What can hang from each mark:
relinu: burim loda podorem
loda: pivule relinu vopoz
vopoz: burim loda
pivule: loda podorem
burim: relinu vopoz
podorem: pivule vopoz

Every row comes from one small tree of marks. The marks that hang from a mark follow it in brackets, in alphabetical order. Every link used is in the known rows. Which tree was each row made from?
Known rows:
podorem(pivule(loda)): [ -9.7  28.2  -6.7   6.5   0.5   1.4   9.8   6.5 -36.0 -12.1  -9.1  25.9
 -12.1 -28.1  24.2  15.9  31.8   1.1  13.1  29.7   1.8  22.5]
burim(relinu vopoz): [  0.8  29.6 -21.3   0.8   0.7  -1.5  10.9   2.6 -44.2 -15.8   6.1  19.2
 -17.0 -18.2  19.0  26.0   1.7  12.0  11.3  49.1  17.9  16.5]
pivule(loda): [-12.1  28.6 -10.9  10.0  -1.3   5.4  -1.5  -3.6 -26.6 -14.6   3.5  29.7
 -12.9 -16.9  21.7  21.8  28.5  20.7  15.3  35.7   1.4   4.0]
vopoz(burim(relinu(loda podorem))): [ 13.2  21.5 -26.6  11.2   7.9  21.6  20.0 -17.4 -31.0 -13.5 -12.2  15.8
 -26.5   0.2   7.3  25.4  57.0  29.0  10.4  44.5  10.2 -25.3]
pivule(loda podorem(vopoz(burim))): [  3.8  24.5  -2.4  16.4  -4.7 -22.6 -33.4   0.7 -20.1   3.3  15.7  67.6
 -13.3  -0.5  16.3  20.5  10.1  13.6  -9.2  60.9  10.4  -9.1]
vopoz(burim loda(pivule relinu(podorem))): [-17.8   8.8 -14.5   4.8 -16.0 -18.4   8.5 -15.1 -46.3   1.5  -6.9  -1.3
  -7.1 -17.2   4.1  16.2  81.4  -8.5  -9.8  49.4   7.1 -17.6]
loda(pivule relinu(podorem)): [-25.0  19.4 -17.4   8.6  12.5  17.7  41.2  -0.8 -31.9 -11.2  -4.1 -21.2
 -13.1 -29.1   7.3  18.8  85.8  11.0  -5.7  52.0   3.4  -8.1]
relinu(loda podorem): [ -2.3  29.1 -31.0  10.3  25.2  31.9  37.3  -9.8 -23.9 -13.6  -4.1 -11.1
 -12.3  -8.3  13.8  27.2  68.0  40.4  -0.4  29.5  -2.1   4.2]
loda(relinu(podorem(pivule))): [ -5.4  17.9 -18.8   5.0  -2.0  16.4  60.7   3.2 -43.0  -8.0 -11.6 -29.7
 -12.2 -30.5  10.5  10.5  58.2   1.7  -3.3  34.9   0.8  10.1]
pivule(loda(relinu)): [-12.1  20.7 -14.1  15.0 -18.9  19.3  24.4  -4.1 -27.6 -10.7   5.4  24.9
 -14.1 -33.1  13.1  17.8  46.3   7.2  13.4  37.3   0.7  -4.3]
relinu(burim podorem): [ -9.1  28.2 -16.3   6.3  37.1   8.5  41.0   0.9 -35.4 -13.5  -8.2 -47.7
 -13.7  -4.7  17.5  17.0  30.7  45.6 -12.1  51.9   7.1  12.9]
relinu(burim loda(vopoz) podorem): [  5.8  39.9 -25.0  22.4  74.4  34.1  53.1  -1.1 -33.1  -7.1 -15.3 -47.3
 -12.5   0.8  16.7  29.2  51.8  48.4  -6.7  35.7   6.9  29.2]
pivule(podorem): [ -0.2  24.1 -11.8   7.9  13.7   4.6  -5.8   3.4 -27.2  -6.5  13.4  20.3
 -10.1 -27.7  18.7  16.9  30.0  18.4   6.1  33.5   4.7   5.5]
podorem(vopoz(burim loda)): [ -6.8  23.8 -15.6   3.5  -9.5 -44.1 -26.8  -6.7 -51.9   7.5  15.7  21.4
   0.4  -3.7  16.0  25.9   4.5  -5.6 -17.9  39.7   5.5  16.8]
podorem(pivule(loda(relinu)) vopoz): [-10.5  27.2 -10.7  13.1  -6.2   3.3  33.0  13.9 -37.5  -3.6  -1.3  19.3
  -9.4 -36.8  14.3  17.1  27.0 -15.0 -13.1  52.2   2.4  30.6]
vopoz(burim loda(pivule(podorem) relinu)): [ -9.6   5.6  -4.8   8.1 -17.1 -21.0 -24.9  -8.2 -42.2   8.9   7.9  35.4
  -4.7 -42.4   8.4  13.1  69.9 -25.7  -3.5  46.8   9.6 -12.0]
relinu(burim podorem(pivule(loda))): [ -6.1  28.6  -6.6   8.6  26.8   5.3  42.8   8.9 -33.8 -15.1 -28.0 -21.3
 -17.1 -10.9  21.0   9.1  33.1  29.6  -8.1  59.1   8.3  20.4]
burim(relinu): [ -1.9  27.3 -17.7   4.9  13.1   7.4   6.9   1.4 -41.3 -19.3   1.4   7.3
 -19.1 -24.6  16.5  21.0  19.5  13.9  18.4  40.0   9.3  -0.3]
relinu(loda): [ -6.0  31.4 -26.2   9.8  20.0  30.8  19.6  -6.7 -30.3 -10.0   6.0   8.0
  -9.2 -26.8  20.1  31.2  55.6  21.8   8.8  16.8  -3.2  16.9]
pivule(podorem(vopoz)): [ -3.6  31.3 -13.1  10.2  23.7  -4.9  -8.9  12.8 -28.0  -0.9  21.7  21.3
  -5.9 -20.5  17.2  21.7  12.0  15.7 -19.3  52.1   6.6  19.9]
loda(vopoz): [ -2.9  36.8 -16.0  14.0  37.4   2.9   7.9   2.5 -42.1  -5.9   5.9  -6.6
  -6.6  -9.9  20.9  28.8  23.9  14.5  16.4  12.9   4.7  23.0]
loda(pivule relinu(burim podorem) vopoz): [-18.9  30.1 -12.0  20.6  60.7  17.6  55.4   8.2 -40.6  -5.4 -16.9 -58.0
 -12.8 -17.9   9.9  21.6  71.7  19.0 -12.0  58.6  11.4  18.1]

Which tree is each row?
[-25.3  32.8 -15.6  10.6  57.6  29.8  23.5   3.0 -32.3  -7.8 -10.3 -18.7
 -10.2 -38.1  23.4  31.6  73.8  19.8  -6.0  46.6   3.6  25.2] -> relinu(burim loda(pivule))
[  6.0  35.2 -33.9  13.9  36.6  27.7  36.3   2.8 -27.6 -18.2  -4.2  -1.5
 -19.9  -7.3   7.6  27.6  37.9  33.8 -17.1  67.7   9.6  11.7] -> burim(relinu(loda podorem(vopoz)))
[-20.8   9.7 -10.0   4.6 -21.8 -22.4  -9.9 -12.9 -51.6   5.1   2.3  16.2
  -4.3 -35.7  10.4  20.8  68.8 -27.3   1.3  35.0   4.8  -5.6] -> vopoz(burim loda(pivule relinu))
[  8.5  28.0 -16.1   3.8  -2.4  -0.8  31.7   7.3 -36.2 -21.3 -21.8  27.2
 -23.8  -7.2  15.1  13.7  16.4  14.5   4.2  69.5  20.2  14.0] -> burim(relinu(podorem(pivule(loda))) vopoz)
[ -9.2  20.0  -8.6  11.0 -18.0  14.6  34.8   4.2 -37.3  -8.5  -7.8  18.4
 -13.1 -43.5  16.6  12.7  47.2 -11.4  11.1  33.1   0.4  14.3] -> podorem(pivule(loda(relinu)))
[ -1.6  18.1  -3.6  19.8   7.9  22.1  23.3   5.0 -24.4  -5.3   0.2  13.8
 -16.8 -40.0  15.0   8.5  38.9  19.7  -3.3  62.2   9.9   0.8] -> pivule(loda(relinu(burim)) podorem)
[ -6.3  27.6 -17.8  -2.1  11.8 -25.1   9.7  -0.1 -54.7  -0.8   2.1 -15.3
   1.0 -20.8  24.2  23.4  -1.2  12.4 -16.2  48.4  13.0  48.3] -> relinu(burim(vopoz(loda)))
[ 16.8  38.2 -30.8  22.0  55.2  37.2  38.9  -3.7 -34.0 -18.5 -12.8 -11.2
 -21.8  -2.9   9.4  28.2  52.3  35.8  13.2  36.8  11.6  10.4] -> burim(relinu(loda(vopoz) podorem))
[ -0.4  29.7 -18.0  21.0  44.3  21.5  64.8   2.9 -41.3  -4.2 -10.2 -60.7
 -13.2  -8.2   9.8  19.1  41.4  29.6  -9.6  45.2   9.9  16.6] -> loda(relinu(burim podorem) vopoz)
[ -1.7  15.6 -16.4   3.5   9.1  -2.1  59.6   3.8 -58.3  -3.4 -24.0 -58.1
  -5.6 -36.3  10.8   4.0  44.8  -0.8 -22.6  50.2   6.3  30.5] -> vopoz(loda(relinu(burim podorem(pivule))))
[  2.7   6.4 -16.3   1.9 -31.1 -20.9  26.6 -11.1 -56.6   2.2 -12.5 -11.2
  -7.2 -18.7   6.2   8.0  53.5 -17.5  -7.1  31.9   3.8   0.1] -> vopoz(burim loda(relinu(podorem(pivule))))
[  1.3  29.0  -9.0  22.6  48.9   9.7 -22.6  -3.8 -26.7   8.0   0.2  38.3
 -11.0 -16.1  17.7  34.4  77.8   3.8  11.2  27.6  10.6  -0.7] -> relinu(loda(pivule(podorem) vopoz(burim)))
[ -7.3  24.7 -19.6   8.0   5.9   6.1  59.1  12.3 -41.7  -3.0  -4.4 -27.4
  -8.3 -22.0   8.6  15.0  39.9  -0.7 -29.1  53.1   3.8  24.6] -> loda(relinu(podorem(pivule vopoz)))
[  5.2  27.9 -25.3   1.3   5.5   0.3  30.1  -0.2 -37.3 -19.8  -3.0   3.9
 -19.9   0.1  11.8  21.7  14.9  30.4   0.4  62.5  18.5   5.4] -> burim(relinu(podorem) vopoz)
[ -8.0  32.8 -17.9   2.3  24.6  -9.6  35.0  14.5 -39.3  -6.6  -4.8 -22.6
  -7.3  -6.0  16.4  18.9  23.5  12.1 -27.0  51.2   4.1  31.3] -> relinu(podorem(pivule vopoz))
[ -9.2  35.2  -8.5  11.0  38.0  -5.1  40.1  18.0 -34.3  -9.3 -21.5 -20.8
 -12.9  -4.1  19.2  14.2  13.7  26.7 -34.2  79.5  10.1  35.9] -> relinu(burim podorem(pivule(loda) vopoz))
[ -4.8  26.1 -17.6   7.0   4.2 -21.6   6.6  -4.8 -33.2   0.7   7.7   1.2
 -11.3  19.0  11.5  26.3  20.2  24.6 -21.0  51.9   7.1  -6.9] -> relinu(podorem(vopoz(burim)))
[-18.0  17.7 -23.2  -0.1  -7.7 -12.8  27.5  -4.3 -46.2  -3.1  -2.5  -9.2
  -2.5 -27.3   7.4  20.6  65.2  -5.1 -20.4  61.3  10.8  16.0] -> burim(vopoz(loda(pivule relinu(podorem))))
[  3.2  24.8 -16.9   2.0  16.3   7.0  35.8   8.3 -45.1 -21.4 -22.6 -14.4
 -22.1 -18.0  12.9  10.5  33.1  12.4   6.2  49.1  11.2   9.6] -> burim(relinu(podorem(pivule)))
[-24.0  24.6  -9.8   2.2   7.4 -47.2 -36.2  -1.5 -50.2   7.1   8.8  22.6
   1.3 -12.9  16.3  28.7  34.0 -17.4 -21.9  53.4   8.0  18.7] -> podorem(vopoz(burim loda(pivule)))
[-21.1  15.6 -19.7   5.4   2.8  -2.4  24.4  -5.2 -43.9  -7.6  -5.7 -20.0
  -4.3 -34.6   6.0  14.3  81.9  -2.0 -11.8  52.6   4.1   7.0] -> vopoz(loda(pivule relinu(podorem)))
[ 14.2  28.8  -2.0  18.7   9.1 -12.5  -8.5   2.5 -46.2  -8.0 -19.1  43.9
 -23.9  -3.9  17.9  19.8  12.8 -11.3  32.3  34.9  18.1   5.6] -> podorem(pivule(loda(vopoz(burim(relinu)))))
[-12.4  36.5 -27.3  12.8  53.5  25.7  26.1   7.7 -26.1 -17.6 -10.4   1.2
 -18.6 -16.6   7.7  30.5  66.7  22.5 -22.3  81.1  12.3  12.0] -> burim(relinu(loda(pivule) podorem(vopoz)))
[-28.8  25.7 -12.3   8.5  30.0 -15.2  19.7  12.1 -54.5   2.9   1.2 -30.6
   0.7 -47.3  13.1  21.3  42.0 -14.6 -40.3  74.4   8.6  40.4] -> podorem(vopoz(loda(pivule relinu(burim))))
[ -3.1   8.9 -15.5   5.0 -38.9 -20.0  -2.0 -17.7 -54.5   5.6  10.3  13.1
  -4.5 -26.3   9.9  18.6  37.4 -16.7   4.2  22.8   2.0  -6.0] -> vopoz(burim loda(relinu))
[ -9.7  23.2 -17.4   5.9   2.6   8.0  51.1   2.5 -45.4  -0.1   7.3 -24.3
  -8.7 -31.7  18.4  24.0  17.9  11.5 -12.4  50.5  10.8  27.3] -> loda(relinu(burim(vopoz)))
[  6.0  20.0 -10.3   6.8  -6.2 -44.2 -41.9  -1.9 -42.4  11.4  20.2  40.0
  -0.5  -9.8  14.4  18.6   5.3  -2.9 -21.9  49.8  10.0  10.4] -> pivule(podorem(vopoz(burim loda)))
[ -5.5  29.2 -20.3   1.2  25.5  -0.7  44.6   2.1 -37.6  -8.5  -3.8 -35.5
 -11.5   4.1  19.1  23.4  15.4  42.8 -19.2  60.7  14.9  24.9] -> relinu(burim(vopoz) podorem)
[-17.0  29.5 -21.2  11.2  33.6   3.3   9.0  -5.6 -25.9   0.4  -1.4  11.0
 -11.1   2.4  11.6  36.4  75.8  18.9 -26.9  60.0   5.1  -1.5] -> relinu(loda(pivule) podorem(vopoz(burim)))
[-31.6  22.5  -7.6   9.2  28.9  15.4  37.8   7.3 -41.2  -5.4  -4.1 -32.2
 -11.0 -47.0  17.1  21.3  64.4   1.0  -7.7  55.5   5.8  15.7] -> loda(pivule relinu(burim))
